Known rows, with every way that one mark hangs from another
j720(j833(j311(j160))): [  3  22  26  40 -33 -10 -19  23 -10 -34  12  -8   8  26  36   9  -9   7
   8 -20  13]
j483(j160(j163(j734))): [-42 -21   9  -4 -47  90  14  24  29 -38 -17 -18 -12 -51  17  12 -38  24
  -1 -22 -35]
j833(j143 j311): [-24  11  23  20  24   1 -16  13   3 -32 -30  -6  -2 -46  26  17 -26  -7
  33 -31  35]
j734(j163 j416 j483(j160)): [  9 -19  36  49   9  28  28  35  83 -13  -9 -35 -55  13  52 -29 -10 -19
 -49  -2 -63]
j720(j833(j143)): [  1  31  23 -40  -8  11  -8  10   0 -35 -34 -14   0  10  -6   2  -7 -12
 -12 -18   1]
j163(j734(j416 j483)): [-39 -39  31 -15  27  42  32  22  64 -30 -15 -28 -11  23  17  34  21  -3
 -49 -20 -32]
j311(j160(j163 j720) j833): [-17 -16 -17  44 -15   3  34  29  16  -4  29  -6 -21 -44  -7 -30 -15  45
  -4 -15 -68]
j163(j734(j416 j483(j160(j720)))): [-26 -68  34  -9   2  52  37  42  42   3  22 -18 -23   6   6  16   3   3
 -56  -9 -27]
j163(j734(j416)): [-46 -19  22 -56  34  46  14  12  20 -25 -21 -26   0   5 -17  21  27   8
 -38 -27 -26]
j833(j143 j311(j160) j720): [-45  34  16 102  -2 -28 -25  10  -8 -53 -20 -13  38 -14  63  39 -58  -1
  53 -34  76]
j160(j163(j734(j416 j483)) j720): [-29 -41  10 -38  18  74  45  40  44 -14  15 -19 -29  -9  24  34  36  27
 -37 -21 -65]
j483(j160(j720(j833(j143)))): [ 11   4  27 -36 -29  25  -4  30 -20  -8   5  -2 -11 -11 -17 -15 -25  -7
 -15  -6   4]
j160(j163(j734) j720): [-20 -17   7 -35  -6  61  23  25 -17 -15  17  -3  -1 -44 -22  23  12  39
  -6 -21 -47]
j734(j416 j483): [-13 -18  31 -11  28  20  28  21  74  -9 -12 -30 -42  32  38   0  46  -2
 -45 -20 -47]
j483(j160(j720(j833))): [ 19  -8  31 -26 -34  32   1  35 -20   5  28  -6 -25   9 -22 -31   2   7
 -21  -1 -22]
j163(j734): [-28 -12  28 -10   3  28   9   9   5 -27 -15 -13  19 -14 -25  23  -5  11
 -21 -19 -14]
j720(j833): [  6  19  27 -33 -10  18  -4  13   1 -26  -8 -18 -12  28 -15 -11  19   2
 -15 -13 -21]
j160(j163): [-12  17   4 -15 -12  48  14  13  27 -25 -15 -15 -30 -31  23 -10  22  30
   7 -28 -59]
j833(j311(j160(j163)) j720): [-45  31  -3 100 -26  20 -15  23   3 -55   0 -17   7 -19  90  26 -34  33
  64 -37  25]
j160(j163(j734)): [-38  -3   1 -21 -13  68  16  15  15 -40 -17 -16   2 -38   3  27  -3  31
  -5 -27 -40]
j833(j720): [-34  19  21  37  12   6  -8   4   1 -32 -18 -25   6   6  12   4  -6   6
  25 -22  22]

Rows
[-24 -24  11  -2 -20  79  36  37 104 -21 -14 -34 -75  -8  84 -12   9  14
 -26 -21 -67]  j734(j416 j483(j160(j163)))
[-40   6 -23  44 -18   3  26  13  47 -41 -29 -16  -9 -54  27 -10 -58  22
   8 -26 -37]  j311(j160(j163) j833(j143))
[ -9 -63  41  36 -25  35  32  39  29  -2  26  -5  -8 -18  -5  19 -33   6
 -35   0 -17]  j163(j734(j483(j160(j720))))
[ 14  18   8 -51 -21  52  10  33 -20 -12  23  -9 -31  -2  -7 -12  34  31
  -5 -15 -57]  j160(j163 j720(j833))
[  4  13  24 -18  16   2 -18  34 -46 -19   7   1  -2 -18  -8  12 -15  -4
  26 -19  36]  j160(j720(j833(j143 j311)))
[-46 -30   7 -25  11  82  41  29  77 -40 -18 -32 -31  -1  49  38  21  18
 -33 -27 -59]  j160(j163(j734(j416 j483)))
[-43 -35   4 -58  -9  98  27  39  13 -10  13 -21 -33 -41   5   7  14  32
 -25 -23 -54]  j483(j160(j163(j734(j416)) j720))
[-13 -38  14   8 -11  57  38  38  27 -17  20  -7 -12 -26  11  36   6  30
 -18 -13 -51]  j160(j163(j734(j483)) j720)
[-54  44  -6  92 -18  13 -19  19   3 -68 -24 -14  19 -37  95  44 -60  20
  70 -41  48]  j833(j143 j311(j160(j163)) j720)
[ -8  20   4  36 -19   6   1  31 -21 -20  16   8   1 -59  50  21 -12  31
  32 -32 -11]  j833(j143 j311(j160(j163 j720)))
[ 21  30  28 -11 -33 -21   0  19 -32 -15  18   6  21  22  -9   6   6   7
 -33 -10 -15]  j311(j160(j720(j833(j143))))
[-12 -35  12 -12 -10  72  43  46  64   5  22 -23 -74 -15  56 -14  27  23
 -30 -16 -72]  j734(j416 j483(j160(j163 j720)))
[-24  -4 -20  35  -9  -2  31  23  10 -17   5  -3 -11 -61  -1 -13 -40  33
   6 -19 -47]  j311(j160(j163 j720) j833(j143))
[ 28 -32  39  37  16  19  33  48  52  10  26 -23 -60   7  26 -31   8  -9
 -56   4 -71]  j734(j163 j416 j483(j160(j720)))
[-29 -24  10  23 -18  65  35  26  61 -42 -13 -18 -10 -21  37  39  -9  21
 -13 -19 -44]  j160(j163(j734(j483)))
[-52  -5  -3 104   0 -31   7   9  20 -36  -8 -27  18   2   7 -11 -59  15
  21 -16  19]  j311(j160 j833(j720))
[-54  23  16  58  32   2 -28  14 -14 -52 -37 -21  18 -34  43  33 -53  -9
  70 -33  88]  j833(j143 j311 j720)
[-14  25  22  -7   6  13 -24  23 -13 -44 -28 -13   3  -9  23  18 -30 -14
  31 -25  41]  j720(j833(j143 j311))
[ -6  33  24  34 -27 -17 -20  20 -10 -46 -12  -3  21   9  37  24 -33  -6
  14 -24  34]  j720(j833(j143 j311(j160)))
[ -30   -8    2 -104    5   90   19   37  -20  -26   15  -22  -17    9
  -15   19   41   30  -28  -22  -53]  j160(j163(j734(j416)) j720(j833))
